Known rows, with every way that one mark hangs from another
R(E T(U(K))): [-0.81  0.45  0.05 -3.90  0.78  3.56 -3.91  6.58  0.50 -2.19 -1.57 -2.07
  4.04  2.10  1.07 -1.28  0.86 -2.16  1.27  3.86]
E(R(T(U)) Y): [-0.14  0.65  0.70 -0.11  0.83 -0.64 -3.02  2.59 -1.38 -2.55 -0.45 -0.44
  0.40  1.72  0.09 -3.00 -1.96  0.11  0.77 -2.29]
G(H): [-0.93  0.21 -0.07 -0.83 -1.23 -0.35 -2.35  0.67  0.34  0.40 -0.73 -0.65
 -1.10  0.06  0.70  0.22 -1.94 -1.49 -2.00 -2.67]
E(R(T) Y): [ 0.07  0.65  0.61  0.12  1.01 -0.66 -2.32  2.20 -1.95 -2.35 -0.65 -0.14
 -0.77  1.27 -0.73 -3.77 -1.97 -0.94  1.07 -2.90]
T(R(E) U(K)): [-0.08 -1.43 -0.05 -1.96 -0.23 -0.40 -3.65  2.64  0.63 -2.65 -0.44 -1.11
  5.69  1.63  1.14 -0.22  2.93  1.26  1.34  3.02]
R(E(Y) T(U(K))): [-1.34  1.96  0.29 -3.15  0.85  2.21 -2.93  7.54  0.07 -2.92 -1.59 -2.91
  3.75  2.25  1.53 -1.28  0.13 -0.81  0.56  3.35]
H(G T(R(E))): [-0.43  1.53  1.62 -1.81  1.33 -1.78 -3.74 -1.65 -0.15 -1.87 -1.47 -1.72
 -0.95 -0.15  2.65 -2.56  3.35 -0.14 -1.73 -0.78]
T(R): [ 0.55 -2.17  0.26 -0.39  0.84 -0.71 -0.97 -0.89  0.02 -0.51 -0.95  0.50
  0.48  0.53 -0.06 -1.38  1.64 -0.20  1.79 -1.34]
U(K T(R(E(Y)))): [-0.86  2.64 -2.74 -0.81 -0.65  1.01 -2.76  2.45 -1.89 -3.69 -1.77 -0.21
  4.77  2.02 -1.67 -3.76  1.39 -0.49 -0.32  1.97]
U(K): [-0.51  0.41 -2.87 -2.41 -0.11 -1.23 -3.53  1.79 -2.07 -2.08  0.01  0.27
  2.10  1.30 -2.20 -1.70  0.33 -1.32 -0.01  1.44]
U(T(R)): [ 0.02  0.89 -1.56  0.31  0.18  1.93 -0.95 -0.52 -0.33 -1.46 -2.17  0.62
  1.98  1.41 -0.85 -2.97  0.51 -0.72  0.46 -1.16]
K(U): [ 0.86 -0.56 -2.13 -2.20  0.31  0.59 -1.28 -0.11 -0.37 -1.94 -1.88 -2.53
  2.72  1.68 -1.71 -0.49 -0.53  0.17  0.18 -0.83]
U(K T): [-0.99  2.94 -4.40 -1.45 -0.68  1.31 -3.50  1.76 -2.30 -2.95 -1.39  0.54
  3.66  2.17 -2.82 -3.50 -0.29 -1.44 -1.08  1.44]
H(K(R(T))): [ 2.00  0.29 -0.47 -1.63  1.13  1.33 -3.31  0.77 -1.03 -0.46 -0.43 -1.08
 -1.54  0.68 -1.04 -1.63  1.77 -1.64  1.51 -0.39]
G(H(K(U) T)): [-1.49  2.05 -0.25 -1.30 -0.66  0.05 -4.47 -0.54 -0.05  0.03 -2.56 -1.82
 -1.88  0.51  1.35 -0.12 -0.98 -0.75 -3.16 -2.56]
H(T(R)): [-1.68  0.42 -0.15 -0.84  2.02 -0.59 -3.27 -1.79 -0.69 -0.42 -2.34  0.25
 -1.13  0.78  0.56 -2.63  1.32 -0.64  0.11 -2.32]
T(U): [-0.03 -0.49 -0.72 -1.77  0.30 -0.24 -2.28  1.47  1.05 -1.13 -0.22 -0.97
  2.75  1.44  0.86  0.89 -0.34  0.80  0.33  0.41]
T(R U): [ 0.10 -2.21  0.31 -0.76  0.44 -0.69 -2.38  0.05  1.28 -0.78 -0.60 -0.09
  2.86  1.39  1.72  0.22  1.68  1.95  1.21 -0.13]
E(R(T)): [ 0.70 -1.46  0.31 -0.84  0.88  1.32 -3.57  0.70 -1.34 -1.37 -0.63  1.12
 -0.46  1.05 -1.47 -3.80 -0.90 -2.80  2.00 -2.13]

Rows
[ 0.66 -0.96  1.60 -0.38  0.75 -0.75  0.24  1.64  0.36 -1.92 -1.06 -1.47
  1.88  0.31  0.73 -1.05  1.96 -0.03  2.06 -0.07] => T(R(E(Y)))
[ 0.00  2.96 -4.95 -1.22 -0.55  1.58 -4.77  0.68 -3.21 -3.13 -0.56 -0.20
  3.51  2.30 -4.03 -4.49  0.86 -1.13 -0.86  0.33] => U(K(R) T)
[ 1.54  0.88 -1.51 -2.56  1.14  3.09 -3.03  2.52 -1.50 -3.13 -1.84 -5.44
  3.14  2.32 -2.17 -2.76  1.01 -0.11  0.82 -0.82] => K(R(E(Y) T) U)
[ 0.90  0.96 -0.12 -1.99  1.22  2.16 -3.25  3.64 -0.66 -2.15 -0.29 -3.53
  2.00  1.67 -0.44 -2.20  1.26 -0.63  1.32 -0.24] => K(R(E(Y) T(U)))
[-0.40 -0.40  0.16 -1.45 -0.12 -1.30 -3.02  3.34  0.34 -3.12 -0.44 -1.73
  5.54  1.72  1.53 -0.18  2.43  2.22  0.88  2.69] => T(R(E(Y)) U(K))
[ 0.58  3.14  0.00 -2.64  0.85 -1.64 -4.79 -2.19 -0.67 -2.03 -2.18 -3.02
 -1.75  0.49  1.89 -1.27  2.52  0.78 -3.10 -0.30] => H(G K(U) T)
[ 1.42 -0.34 -2.86 -2.54  1.17  3.09 -4.18 -0.02 -1.89 -1.76 -1.62 -3.50
  1.75  2.51 -2.92 -3.07  0.68 -0.34  0.65 -2.06] => K(R(T) U)
[ 0.75  0.49 -2.12 -1.21 -0.09  2.62 -1.04  0.05 -0.11 -2.90 -3.21 -2.58
  4.68  2.19 -1.47 -1.97  0.46  0.31  0.27 -0.23] => K(U(T(R(E))))
[ 0.32  3.02 -4.12 -1.58 -0.63  2.25 -4.39  1.95 -2.67 -3.81 -0.66 -1.13
  4.65  2.14 -3.72 -4.31  1.46 -1.65 -0.32  1.47] => U(K(R(E)) T)
[-0.78  1.41  0.79 -1.45  1.42 -2.46 -4.09 -2.93 -0.68 -1.21 -1.41 -0.81
 -2.09  0.08  2.42 -2.73  2.77  0.39 -2.21 -1.94] => H(G T(R))
[ 2.68 -0.35 -1.75 -2.34  0.39  1.91 -2.62  0.25 -0.90 -3.18 -0.91 -5.13
  4.19  1.62 -3.08 -1.71  1.77 -0.14  1.31 -0.73] => K(R(E) U)
[ 0.76  0.54 -2.65 -2.55 -0.07 -0.28 -4.40  1.92 -2.45 -2.87  0.73 -1.57
  3.14  1.20 -3.21 -2.52  1.93 -1.54  0.77  1.48] => U(K(R(E)))
[ 0.82 -0.28 -1.50 -1.96  1.37  2.19 -4.47  1.06 -1.06 -0.72 -0.11 -1.53
  0.52  1.78 -1.20 -2.53  0.95 -0.78  1.05 -1.49] => K(R(T(U)))
[ 0.32  1.01 -0.77 -0.04  0.05  2.56 -0.53  0.82  0.17 -2.08 -2.30 -0.38
  3.10  1.18 -0.59 -2.77  1.13 -1.21  1.02 -0.08] => U(T(R(E)))
[ 0.57  1.21 -1.96 -0.92 -0.09  1.99 -0.61  0.60 -0.35 -3.19 -3.17 -3.01
  4.53  2.26 -1.25 -1.94  0.00  0.91 -0.07 -0.53] => K(U(T(R(E(Y)))))
[ 0.54  0.40 -2.62 -0.97 -0.04  2.15 -1.37 -0.79 -0.50 -2.39 -3.05 -1.93
  3.85  2.34 -1.66 -2.05  0.03  0.64 -0.12 -1.06] => K(U(T(R)))
[-0.52  1.56  1.31 -2.44  1.52  2.68 -0.71  6.44  0.09 -2.09 -2.02 -2.84
  1.25  1.19  0.98 -1.90 -0.19 -2.37  1.41  1.37] => R(E(Y) T)
[-0.01  0.89 -0.35 -0.45 -1.69  0.79 -2.90 -0.08  0.38 -0.28 -2.10 -1.43
 -0.21  0.68  0.80  0.01 -0.69 -0.30 -2.19 -1.90] => G(H(K(U(T(R)))))
[-0.90  1.73 -3.67 -0.73 -0.58  1.04 -3.58  0.69 -2.21 -2.72 -1.70  1.15
  3.76  2.21 -2.17 -3.89  1.18 -0.64 -0.44  1.05] => U(K T(R))
[-1.82  2.06  1.65 -0.55 -0.70 -0.79 -4.28  0.97  0.87 -0.20 -2.01 -1.70
 -1.12  0.31  3.49  0.34  0.19  0.40 -2.60 -1.68] => G(H(K T(R(E(Y)) U)))
